Known rows, with every step that occurs
kuga piduv todega: [-0.27  0.04 -0.07  0.06 -0.22 -0.11  0.25 -0.09 -0.13 -0.11  0.16 -0.02
 -0.22 -0.01 -0.08  0.02 -0.16  0.10 -0.11  0.20  0.04  0.14 -0.04  0.03
 -0.34 -0.21 -0.21]
todega finaf bilok piduv varokat: [ 0.48 -0.16 -0.09  0.33 -0.29 -0.04  0.09  0.13  0.08  0.44 -0.20  0.43
 -0.26 -0.12 -0.31  0.02  0.20  0.13  0.00  0.20  0.05  0.01 -0.02  0.02
 -0.11 -0.15  0.03]
piduv todega finaf kuga: [ 0.08  0.12 -0.13  0.14  0.10 -0.22  0.06  0.01  0.07 -0.42  0.04 -0.12
 -0.02 -0.01 -0.16 -0.17  0.30  0.08 -0.04  0.26 -0.41  0.07 -0.06  0.08
 -0.50 -0.14 -0.28]
piduv todega finaf bilok: [ 0.23 -0.04 -0.10  0.20 -0.14 -0.18  0.11  0.08 -0.12  0.02  0.00  0.16
 -0.05 -0.07 -0.23 -0.05  0.05  0.07 -0.04  0.27 -0.21  0.10  0.11  0.07
 -0.48 -0.11 -0.21]
varokat finaf todega piduv: [-0.18  0.04 -0.05  0.21 -0.16 -0.16  0.08 -0.11 -0.11  0.15  0.04  0.15
 -0.16 -0.12 -0.10  0.02  0.17  0.16 -0.06  0.08 -0.24  0.13  0.04 -0.01
 -0.21 -0.41 -0.52]
nizudo finaf kuga piduv: [ 0.07  0.31 -0.03  0.11  0.06 -0.07  0.11 -0.16  0.18 -0.36  0.05  0.07
 -0.43 -0.22  0.02 -0.04  0.33  0.10 -0.11  0.15 -0.28  0.13 -0.21  0.18
 -0.31 -0.34 -0.42]
bilok finaf todega: [ 0.02 -0.01 -0.04  0.18 -0.37 -0.03  0.01 -0.08  0.04 -0.11  0.03  0.27
  0.04 -0.12 -0.09 -0.04  0.28  0.11 -0.15  0.13 -0.58  0.12  0.01  0.04
 -0.27 -0.15 -0.34]
varokat finaf todega piduv pizam: [ 0.01 -0.19  0.00  0.16 -0.01 -0.18  0.03 -0.16 -0.18  0.04  0.02  0.29
 -0.08 -0.14 -0.04 -0.06  0.10  0.13 -0.04  0.05 -0.12  0.26  0.01  0.07
 -0.32 -0.32 -0.47]
pizam finaf todega: [ 0.26  0.05 -0.13  0.15 -0.26 -0.10  0.07 -0.08  0.11 -0.38 -0.02 -0.03
 -0.04 -0.05 -0.06 -0.07  0.00  0.09 -0.10  0.11 -0.28  0.16 -0.03 -0.03
 -0.17 -0.20  0.03]
bilok finaf: [-0.04  0.02 -0.06  0.17 -0.10 -0.08  0.03  0.00  0.14  0.04  0.01  0.32
  0.04 -0.11 -0.09 -0.02  0.23  0.13 -0.11  0.09 -0.40  0.14 -0.07  0.09
 -0.26 -0.14 -0.60]
pizam finaf nizudo piduv: [ 0.30 -0.07 -0.15  0.24 -0.40 -0.05  0.08  0.08  0.10 -0.49  0.05 -0.20
 -0.14 -0.10 -0.14 -0.03  0.03  0.22 -0.02 -0.07 -0.05  0.10 -0.06  0.08
  0.14 -0.16  0.10]
pizam piduv: [-0.09  0.03 -0.08  0.13 -0.11 -0.15  0.13 -0.04  0.07  0.08 -0.01  0.14
 -0.16  0.07 -0.03  0.09  0.04  0.12 -0.09  0.06  0.03  0.28 -0.05  0.15
 -0.03 -0.26 -0.36]
todega finaf: [ 0.19  0.05 -0.10  0.21  0.18 -0.18  0.06  0.03  0.04 -0.13 -0.05  0.03
 -0.12 -0.17 -0.22 -0.09 -0.05  0.19 -0.09  0.14 -0.20  0.25 -0.03  0.13
 -0.33 -0.28 -0.38]
varokat finaf kuga piduv todega: [-0.51  0.22 -0.05  0.13 -0.12 -0.13  0.17 -0.12  0.18 -0.15  0.15 -0.10
 -0.06 -0.04  0.01 -0.10  0.43  0.03 -0.05  0.12 -0.23 -0.09 -0.17 -0.06
 -0.41 -0.25 -0.27]
todega piduv bilok: [ 0.11 -0.03 -0.10  0.33 -0.04 -0.19  0.19 -0.03 -0.23  0.16  0.02  0.45
 -0.03  0.03 -0.26  0.18 -0.18  0.18  0.00  0.19 -0.04  0.24  0.11  0.11
 -0.41 -0.10 -0.40]
varokat finaf bilok piduv kuga: [ 0.05 -0.08 -0.14  0.23 -0.24  0.03  0.07 -0.07  0.26  0.43 -0.08  0.37
 -0.10  0.07 -0.08  0.15  0.16  0.00 -0.04  0.20 -0.04 -0.04 -0.12 -0.03
 -0.23  0.10 -0.34]
bilok finaf kuga piduv varokat: [ 0.08  0.08  0.01  0.19 -0.17  0.00  0.13 -0.03  0.35 -0.16 -0.03  0.35
 -0.17 -0.13 -0.12 -0.15  0.84  0.06 -0.05  0.10 -0.33 -0.01 -0.21  0.00
 -0.37 -0.19 -0.25]
piduv pizam finaf todega: [ 0.44 -0.18 -0.08  0.10 -0.11 -0.12  0.02 -0.14  0.02 -0.50 -0.04  0.11
  0.04 -0.07 -0.01 -0.16 -0.11  0.06 -0.08  0.07 -0.15  0.28 -0.05  0.04
 -0.29 -0.12  0.08]
kuga piduv bilok finaf nizudo: [-0.15 -0.14 -0.01  0.46 -0.44 -0.05  0.16 -0.02  0.00 -0.45  0.15  0.23
  0.03 -0.20 -0.22  0.06  0.40  0.15 -0.07  0.05 -0.20 -0.17 -0.01  0.05
 -0.30 -0.11  0.19]
kuga piduv bilok finaf todega: [-0.02 -0.06  0.01  0.38 -0.56  0.02  0.11 -0.14 -0.04 -0.17  0.11  0.24
  0.04 -0.13 -0.19  0.08  0.14  0.10 -0.11  0.20 -0.45 -0.09 -0.02  0.01
 -0.48  0.03  0.00]
bilok piduv varokat: [ 0.10 -0.07 -0.13  0.18 -0.23 -0.02  0.12  0.05  0.09  0.45 -0.11  0.42
 -0.21  0.02 -0.14  0.10  0.07  0.17 -0.05  0.08  0.20  0.19 -0.03 -0.02
  0.07 -0.21 -0.13]
kuga piduv pizam finaf: [ 0.30 -0.14 -0.02  0.10  0.02 -0.13  0.15 -0.14  0.09 -0.50  0.01  0.05
 -0.16 -0.14 -0.03 -0.14 -0.25  0.07 -0.07  0.09  0.19  0.17 -0.27  0.10
 -0.32 -0.13 -0.03]
todega finaf bilok piduv: [ 0.32 -0.07 -0.07  0.33 -0.38 -0.06  0.09  0.04  0.02  0.26 -0.10  0.31
 -0.22 -0.16 -0.27  0.05 -0.14  0.11 -0.07  0.32 -0.16 -0.06 -0.09  0.13
 -0.16 -0.11 -0.08]
bilok piduv pizam finaf todega: [ 0.36 -0.28 -0.09  0.12 -0.42 -0.04  0.00 -0.15  0.03 -0.30 -0.02  0.08
 -0.07 -0.04 -0.02 -0.04 -0.32  0.07 -0.08  0.19 -0.01  0.03 -0.19  0.04
 -0.03  0.00  0.20]
bilok piduv todega: [-0.26 -0.08 -0.15  0.08 -0.38 -0.09  0.13 -0.03 -0.10  0.21  0.10  0.09
 -0.13  0.10 -0.08  0.14 -0.29  0.12 -0.08  0.25  0.03  0.03 -0.05  0.02
 -0.03 -0.06 -0.25]
bilok piduv: [-0.07  0.01 -0.12  0.16 -0.32 -0.04  0.13 -0.05  0.03  0.28 -0.01  0.25
 -0.18 -0.03 -0.11  0.12 -0.28  0.16 -0.11  0.19 -0.03  0.11 -0.11  0.09
  0.00 -0.18 -0.22]

Rows
[ 0.28 -0.08 -0.07  0.13 -0.21 -0.11  0.16 -0.03 -0.20  0.12 -0.06  0.39
 -0.29 -0.02 -0.21  0.01  0.27  0.19 -0.03  0.11 -0.03  0.36  0.17 -0.02
 -0.19 -0.38 -0.24]  finaf todega piduv varokat
[ 0.44 -0.23 -0.07  0.08  0.18 -0.25  0.08 -0.08 -0.07 -0.35 -0.03  0.20
 -0.15 -0.04 -0.10 -0.07 -0.21  0.11  0.01  0.14  0.14  0.24 -0.17  0.14
 -0.27 -0.12 -0.43]  todega piduv pizam finaf
[ 0.01  0.02 -0.14  0.17 -0.18 -0.14  0.03  0.00  0.07 -0.22  0.05 -0.15
 -0.13  0.03 -0.18 -0.04  0.08  0.10 -0.04  0.39 -0.31 -0.18 -0.20  0.08
 -0.24 -0.02 -0.17]  bilok piduv todega finaf kuga
[ 0.03 -0.02 -0.14  0.13  0.12 -0.22  0.07  0.06 -0.10 -0.17  0.06 -0.13
 -0.09 -0.03 -0.19 -0.07 -0.06  0.15 -0.06  0.20 -0.14  0.16  0.02  0.06
 -0.38 -0.15 -0.39]  piduv todega finaf
[-0.27  0.24 -0.04  0.41 -0.09 -0.09  0.17 -0.11  0.25 -0.04  0.06  0.20
  0.09 -0.11 -0.11  0.00  0.37  0.06 -0.02  0.06 -0.29 -0.07 -0.14 -0.02
 -0.54 -0.16 -0.05]  varokat finaf kuga piduv bilok
[-0.05  0.21 -0.11  0.23  0.18 -0.11  0.07  0.05  0.41  0.20 -0.12  0.35
  0.04 -0.07 -0.03 -0.15  0.87  0.08  0.01 -0.12 -0.19  0.20 -0.02 -0.09
 -0.28 -0.38 -0.29]  piduv varokat finaf kuga
[ 0.73 -0.21 -0.05  0.15 -0.32 -0.03  0.07  0.00  0.04  0.01 -0.09  0.31
 -0.04 -0.06 -0.10 -0.05 -0.24  0.07  0.02  0.09 -0.05  0.27 -0.10  0.17
 -0.24  0.12 -0.10]  nizudo piduv pizam finaf bilok
[ 0.28  0.18 -0.09  0.22  0.17 -0.18  0.05 -0.01  0.20 -0.38 -0.07  0.04
 -0.07 -0.14 -0.19 -0.20  0.31  0.12 -0.07  0.20 -0.46  0.15 -0.11  0.14
 -0.45 -0.26 -0.27]  todega finaf kuga
[-0.27 -0.12 -0.10  0.30 -0.06 -0.15  0.07  0.13  0.24  0.02 -0.04  0.11
 -0.11 -0.06 -0.01  0.01  0.90  0.17  0.01 -0.30  0.28  0.12  0.06 -0.06
  0.24 -0.51  0.04]  pizam piduv varokat finaf nizudo
[ 0.10 -0.04 -0.10  0.25 -0.40 -0.02  0.13  0.06 -0.07 -0.15  0.07  0.07
 -0.17 -0.13 -0.16  0.02  0.03  0.26 -0.07 -0.06 -0.14  0.26  0.08  0.15
  0.06 -0.30 -0.03]  finaf nizudo piduv
[ 0.15 -0.12 -0.18  0.09 -0.10  0.00  0.09 -0.11  0.14  0.04 -0.02  0.19
 -0.21  0.17 -0.11  0.14 -0.20  0.10 -0.10  0.26  0.02  0.16 -0.14  0.06
 -0.18  0.12 -0.36]  bilok piduv kuga
[ 0.40 -0.20 -0.04  0.16 -0.15 -0.02  0.00 -0.08 -0.05  0.29 -0.08  0.57
 -0.32 -0.18  0.02  0.13 -0.13  0.08 -0.07  0.17  0.04  0.16 -0.08  0.24
 -0.08 -0.09 -0.31]  nizudo finaf bilok piduv pizam
[ 0.31  0.14 -0.08  0.17 -0.04 -0.07  0.07 -0.01  0.01  0.21 -0.08  0.46
 -0.27 -0.19 -0.03  0.08  0.18  0.09 -0.08  0.09 -0.18  0.30  0.09  0.17
 -0.25 -0.30 -0.49]  nizudo finaf bilok
[-0.08 -0.12 -0.14  0.15 -0.48 -0.06  0.14  0.08 -0.20 -0.23  0.18 -0.10
 -0.12  0.00 -0.14  0.04  0.01  0.23 -0.04  0.01 -0.08  0.19  0.15  0.09
  0.00 -0.16 -0.03]  finaf nizudo piduv todega
[-0.08 -0.08 -0.12  0.15 -0.61 -0.05  0.18  0.00 -0.12  0.41  0.04  0.35
 -0.12  0.08 -0.13  0.17 -0.17  0.03 -0.07  0.33 -0.06 -0.04  0.03  0.03
 -0.13 -0.01 -0.07]  finaf bilok piduv todega
[ 0.39  0.07 -0.11  0.22 -0.25 -0.12  0.15  0.02  0.17 -0.05 -0.11  0.30
 -0.01 -0.06 -0.11 -0.03  0.07  0.02 -0.04  0.14 -0.15  0.12 -0.03  0.03
 -0.26 -0.15 -0.05]  pizam finaf bilok
[ 0.40 -0.04  0.04  0.18  0.19 -0.14  0.11 -0.15  0.10 -0.63  0.00  0.07
 -0.19 -0.24 -0.15 -0.28  0.12  0.08 -0.07  0.23 -0.21  0.12 -0.27  0.23
 -0.59 -0.21 -0.06]  todega finaf kuga piduv pizam
[-0.08 -0.11 -0.11  0.12  0.01 -0.24  0.04  0.04 -0.05 -0.19  0.06 -0.28
 -0.18  0.08 -0.12  0.04  0.03  0.13 -0.04  0.20  0.01  0.09 -0.06  0.12
 -0.15 -0.11 -0.37]  pizam piduv todega finaf
[ 0.26 -0.33  0.04  0.12 -0.20 -0.13 -0.01 -0.16 -0.22 -0.20  0.03  0.44
 -0.08 -0.13 -0.12 -0.06  0.12  0.12 -0.07  0.20 -0.38  0.16 -0.04  0.16
 -0.37 -0.08 -0.55]  bilok finaf todega piduv pizam
[ 0.45 -0.11 -0.12  0.14 -0.20 -0.15  0.10 -0.01 -0.02 -0.17 -0.09  0.13
 -0.26  0.00 -0.19 -0.04  0.27  0.14  0.02  0.09  0.02  0.19  0.03 -0.10
 -0.11 -0.26 -0.15]  pizam finaf todega piduv varokat
[ 0.29 -0.10 -0.14  0.05  0.20 -0.14  0.15 -0.12 -0.05 -0.14 -0.01  0.26
 -0.28  0.15 -0.19  0.09 -0.05  0.12 -0.04  0.26 -0.01  0.35 -0.02  0.10
 -0.44 -0.02 -0.72]  todega piduv kuga
[ 0.26 -0.01 -0.09  0.29 -0.11 -0.13  0.04 -0.11 -0.29 -0.05  0.05  0.27
 -0.26 -0.09 -0.15  0.22  0.02  0.20 -0.03  0.18 -0.23  0.21  0.16  0.12
 -0.34 -0.16 -0.47]  nizudo finaf todega piduv bilok
